Each row was made from one path, in order. Every step used is in the known rows, and no mark comes twice. Write each row's path.
Known rows
pazo, konage: [-1.39  0.68  3.11  6.06 -1.58  0.03 -2.76 -2.41 -0.98 -3.13  1.24 -0.34
 -0.39 -7.14  2.67  1.43  1.20  0.61  4.91  1.27 -1.57]
sesim, tidud, fena, kivasuk, lata: [-3.81  1.81  0.16 -2.58  5.78 -1.36 -3.29 -2.83 -3.65  1.50 -1.57  0.57
  1.76  3.32 -3.03 -5.91  2.29  0.18 -2.44  2.88 -1.32]
tidud, fena, kivasuk, lata, pazo: [-1.27  3.63 -2.02 -5.98  1.84 -1.82  0.28 -0.91  1.03 -4.45 -0.57 -1.39
 -0.91  2.30 -3.17 -0.05  1.97 -2.30 -2.55 -1.59 -0.90]
pazo, lata, kivasuk, fena, tidud, sesim: [ 2.46 -3.06 -4.79  3.40 -6.29  2.44 -2.32 -3.62  2.85  1.71  1.28  1.56
 -0.28  2.56  0.26 -2.96  0.93 -2.52 -0.74 -0.64  3.56]
sesim, tidud, fena, kivasuk, lata, pazo: [-2.45  1.63 -1.75 -4.61  4.67 -2.05 -1.72 -2.78 -1.54 -2.13 -2.41 -0.77
  0.23  6.86 -5.34 -2.56 -1.06 -0.79 -6.08 -1.45  0.82]
kivasuk, fena, tidud, konage: [ 1.05 -1.96 -1.78 -1.50 -0.52  1.28  0.47  3.32  0.25  3.41  4.33  2.84
 -0.60 -2.53 -0.37 -3.29 -0.53  0.28  1.90 -0.17 -2.32]
kivasuk, fena: [ 1.39  2.85  3.03  1.92  3.31  1.05  1.56  2.21  2.01  0.30  1.66  1.70
  1.10 -1.90 -0.54  0.72  1.71 -1.67  5.98  0.08 -1.50]
konage, pazo, sesim, tidud, fena: [-0.74 -3.74 -0.50 -0.57  7.90  2.77  3.34 -1.61 -3.89  5.19 -5.76  2.19
  3.05  2.92  2.00 -1.80 -1.93  4.86 -2.40  1.29 -1.32]
tidud, fena, kivasuk, lata: [-2.92  3.86 -0.06 -4.00  2.93 -0.84 -1.77 -0.71 -1.11 -0.99  0.68 -0.35
  0.99 -1.30 -0.84 -3.87  5.69 -1.48  0.66  2.44 -3.12]
sesim, pazo, lata, kivasuk, fena: [ 2.64  3.07 -1.77  1.24  3.19  2.36  0.84 -0.26  2.35  1.31 -0.45 -4.00
  0.31  4.25 -3.25  2.39  0.05 -1.37  2.89 -7.81  2.12]
tidud, fena: [-1.13  3.46  3.16  1.28  4.33  1.69  2.41 -1.94 -0.88  0.23 -1.06  0.65
  2.26 -2.18  1.59  1.24  4.63  0.27  0.90 -0.54 -4.43]
sesim, tidud, konage, pazo: [ 1.22 -3.19  2.38 -0.32  5.04  3.11  0.93  2.36 -4.08  3.91 -2.09  0.33
  3.76  0.65  1.03  0.20 -4.58  3.50 -3.03 -0.90 -3.67]
konage, pazo, lata, kivasuk: [ 0.69  0.72  0.05  0.44 -0.63  2.50 -1.43 -1.14  1.63 -2.21 -2.17 -4.13
  3.56  4.47  1.28  5.86  3.38 -0.67  0.71 -2.72  3.56]
tidud, fena, kivasuk, lata, pazo, konage: [-2.60  0.24 -4.31 -2.84  0.36 -0.34 -3.93 -3.74 -1.19 -5.60 -0.99 -2.39
 -1.95 -0.47 -2.81 -1.30 -0.04 -0.99 -0.75 -2.69  0.37]
fena, kivasuk: [-3.10  0.49  3.62 -0.87 -3.15 -0.71 -0.11  1.81  2.88 -4.52  2.75  1.11
  0.56 -5.20  0.63  2.65  4.88  0.59  1.97  2.85 -3.57]
tidud, konage: [-0.06  0.89  4.57  1.43 -1.21  0.26 -0.52  2.81 -1.58 -0.38  0.98  1.42
  0.79 -7.43  2.83  1.46  0.18 -0.63  1.63 -0.84 -5.77]
sesim, tidud, fena, kivasuk: [-5.22 -1.54  1.26 -1.24  3.95  1.39 -0.98 -2.49 -1.62  0.02 -2.22  2.10
  2.83  1.32 -2.05 -1.31  2.64  3.28 -3.06 -0.04 -4.19]
konage, pazo, lata, kivasuk, fena: [ 2.43 -0.52 -2.51 -1.06  2.72  4.81 -1.24  0.67  2.61 -0.16 -1.66 -2.46
  3.51  6.40 -1.50  3.15  1.63 -1.62  3.21 -5.08  4.45]
fena, tidud: [-1.07  1.97  2.00  1.27 -2.99 -2.66  2.43 -0.44  1.92 -0.34  4.24  0.77
 -0.89 -1.12  1.72  0.53  4.47  0.80 -0.03  5.74  0.31]
konage, pazo, lata, kivasuk, fena, tidud: [ 1.78 -2.52 -5.84 -2.42 -0.14  3.36 -0.54 -0.38  3.25  1.57  1.28 -2.70
  1.76  8.96 -2.19  0.65  2.65  0.24  0.75 -1.98  7.39]
sesim, pazo, lata: [ 2.03  6.08  2.64  4.49  2.22 -0.35  3.30 -2.22  2.92  1.11  1.68 -3.54
  1.04 -0.33  1.75  3.21  2.37 -0.49  1.90 -1.44 -3.32]
fena, kivasuk, lata: [-2.12  4.51  2.36 -2.10 -1.96 -3.60 -2.75  1.52  0.84 -3.02  3.47 -0.62
 -0.84 -2.86 -0.24 -2.02  4.41 -2.37  2.52  5.69 -1.11]

Which path is each row?
[ 1.64 -0.77  1.37  4.08 -5.75 -0.51  3.75 -2.22  1.27  1.75  3.61  2.93
 -1.53 -4.47  4.08 -2.51  1.63  1.39 -3.06  6.96 -2.65]
fena, tidud, sesim
[ 3.19 -3.87 -3.75 -4.63  2.24  4.53  3.69  4.82  0.28  5.27  3.74  1.25
  1.11  1.13 -0.48 -2.72 -1.96  2.96  0.05 -0.27 -1.73]
kivasuk, fena, tidud, konage, pazo
[-2.17 -1.25  3.84  4.07 -0.27 -3.22 -0.89 -0.69 -1.82  1.24 -2.33  3.48
 -0.23 -2.75  2.55 -0.70 -1.72  1.13  1.33  4.61 -0.12]
pazo, sesim, tidud
[ 0.24  1.56  0.75  0.63  0.21 -6.73 -1.43 -0.74 -1.79 -0.47 -2.59  0.74
 -3.21  2.58 -0.94 -1.39 -5.64 -2.67 -1.35  3.41  4.68]
kivasuk, lata, pazo, sesim, tidud
[ 1.28 -4.10  0.37 -1.87 -0.57  2.56  2.22  4.93 -1.84  2.23 -1.41  1.83
  0.61 -6.91  5.73  0.84 -2.91  2.81  1.56  0.82 -4.50]
tidud, konage, pazo, sesim
[ 2.11 -4.10 -2.96  0.76 -4.39  2.53  1.39 -0.33  0.74  1.81  1.06  2.36
 -2.33  0.52 -1.14 -3.16 -0.84  0.27 -2.35  0.60  2.47]
lata, kivasuk, fena, tidud, sesim
[ 1.92  0.94 -5.01 -0.49  0.19  1.01  1.32 -1.29  2.94  2.96  2.08 -3.53
 -1.39  7.48 -3.88 -0.27  1.00  0.29  0.19 -4.69  4.85]
sesim, pazo, lata, kivasuk, fena, tidud
[-1.04 -0.96  4.67  2.93  1.66 -0.30 -2.24  0.93 -4.06  2.10 -0.91  1.98
  2.00 -3.24  0.90 -0.52 -3.03  0.69 -1.68 -0.45 -4.10]
sesim, tidud, konage
[-0.82  4.00  0.54 -4.33 -2.89 -4.19 -0.76  1.51  3.01 -6.56  2.15 -1.61
 -2.47  0.34 -2.49  1.70  0.93 -3.14 -0.82  1.68  1.21]
fena, kivasuk, lata, pazo
[ 2.11  7.00  2.59 -0.59  0.32 -4.62  0.84  0.47  1.21 -3.74  1.26 -2.53
 -2.05  1.45 -0.83  2.17 -0.32 -4.55  0.34  1.21  2.37]
kivasuk, lata, pazo
[ 0.77  3.80  0.76  2.71 -0.33  0.13  0.63 -1.69  1.30 -0.68 -0.93 -5.34
  0.38  2.71 -0.60  4.66  1.56 -0.63  0.23 -5.20  1.12]
sesim, pazo, lata, kivasuk
[ 0.10 -3.47  1.61  1.05  3.09 -0.04  2.79  0.62 -1.91  3.51 -3.08  1.91
  1.63  0.97  2.81  0.10 -2.75  4.06 -0.39  4.73  0.38]
konage, pazo, sesim, tidud
[-0.70 -1.35 -2.22 -2.25 -2.02 -0.04 -0.01  1.03  1.45  0.10  2.32  0.33
 -1.98  3.51 -3.36 -0.35  2.01 -0.01  1.03 -0.98  5.92]
lata, kivasuk, fena, tidud
[ 1.11  3.64  0.13  2.52 -0.95 -3.61 -3.07 -2.46 -0.94 -4.84  0.74 -3.22
 -3.10 -1.35 -0.54  0.78 -2.27 -3.33  2.14  0.05  3.36]
kivasuk, lata, pazo, konage
[ 4.72 -2.79 -4.56 -0.33 -0.84  3.26  6.32  0.25  0.25  5.48  1.70 -0.48
 -3.94  2.11 -2.80 -3.12 -3.83  3.36 -4.58 -2.32  1.06]
lata, kivasuk, fena, tidud, sesim, pazo
[ 0.80  1.17 -0.36 -0.17  0.38 -0.38  2.38  1.12  2.85  1.88  4.88  1.83
 -0.88  0.86 -1.06 -1.69  2.80  0.45  3.07  3.29  1.12]
kivasuk, fena, tidud
[ 1.45 -2.98 -1.13 -3.33 -0.69  2.13  3.68  3.29 -0.68  3.12  2.71  0.09
  0.82 -1.00  2.50 -0.65 -0.13  3.79 -2.63  2.22 -2.35]
fena, tidud, konage, pazo
[ 0.56 -0.96 -0.57 -0.83 -0.86 -5.14 -3.16  1.41 -4.28  0.83 -3.12  1.62
 -2.70 -0.49  0.04 -2.82 -8.83 -2.80 -2.63 -0.15  1.54]
kivasuk, lata, pazo, sesim, tidud, konage
[-6.10 -4.80 -0.76 -1.14  1.39  0.03 -1.56 -2.13 -1.91  0.83 -3.79  4.51
  0.97 -2.23  0.26 -2.98  0.46  3.81 -1.24  2.16 -3.32]
pazo, sesim, tidud, fena, kivasuk
[-1.61  2.69  2.26  3.62 -4.26 -0.45 -4.39 -2.53  1.60 -4.07 -1.37 -2.08
  1.95  0.42  1.04  4.76  4.69 -3.63  2.30 -2.56  2.91]
pazo, lata, kivasuk
[ 0.57 -6.15 -3.29 -3.56 -3.90  0.90  3.00  3.88 -1.12  3.79  1.12  2.33
 -0.96 -4.17  5.03 -2.01 -1.70  4.52 -1.51  3.96 -1.70]
fena, tidud, konage, pazo, sesim
[ 3.64  1.03 -0.04  5.55 -2.96  2.10  1.95 -3.25  0.65  1.37 -1.67 -2.94
 -0.35 -0.89  1.67  1.86 -1.62 -0.59 -3.19 -3.83 -1.83]
tidud, sesim, pazo, lata, kivasuk
[-2.21 -4.12  2.80  2.77 -1.47 -1.45 -2.73  1.68 -4.31  2.90 -2.70  4.69
  0.43 -6.16  3.48 -2.34 -5.21  1.81  0.20  1.38 -3.53]
pazo, sesim, tidud, konage
[-2.27 -1.24 -1.31 -3.08 -2.80 -6.36 -3.04  0.40  0.03 -3.14 -1.40  1.52
 -3.26  1.54 -2.35 -2.00 -4.32 -1.23 -2.28  3.94  3.68]
fena, kivasuk, lata, pazo, sesim, tidud
[ 0.37  0.21  1.86  0.60 -4.36 -3.26  2.90  1.28  2.77 -4.66 -1.44  1.68
 -3.08 -3.83  2.59  5.11 -2.18 -0.87  0.90  0.54  0.62]
lata, pazo, sesim
[ 2.65 -3.28 -3.68 -2.30  1.63  6.51 -3.38  2.78  0.14  1.21 -2.32 -1.81
  3.88  2.95 -0.88  1.52 -1.61 -1.43  2.01 -8.40  1.18]
tidud, konage, pazo, lata, kivasuk, fena
[ 0.05  0.79  1.20 -0.44  0.62  1.53 -0.58  2.31  0.46 -1.46 -0.50 -0.10
 -0.14  0.58 -2.85  2.21  1.18 -1.66  3.44 -3.81  2.88]
lata, kivasuk, fena
[-0.10  0.04  1.28  3.72 -2.81 -0.95 -0.74 -2.34  0.96 -6.75 -0.15 -1.68
 -1.80 -3.62  0.52  5.37 -2.13 -0.60  1.56 -2.80  0.81]
lata, pazo, konage
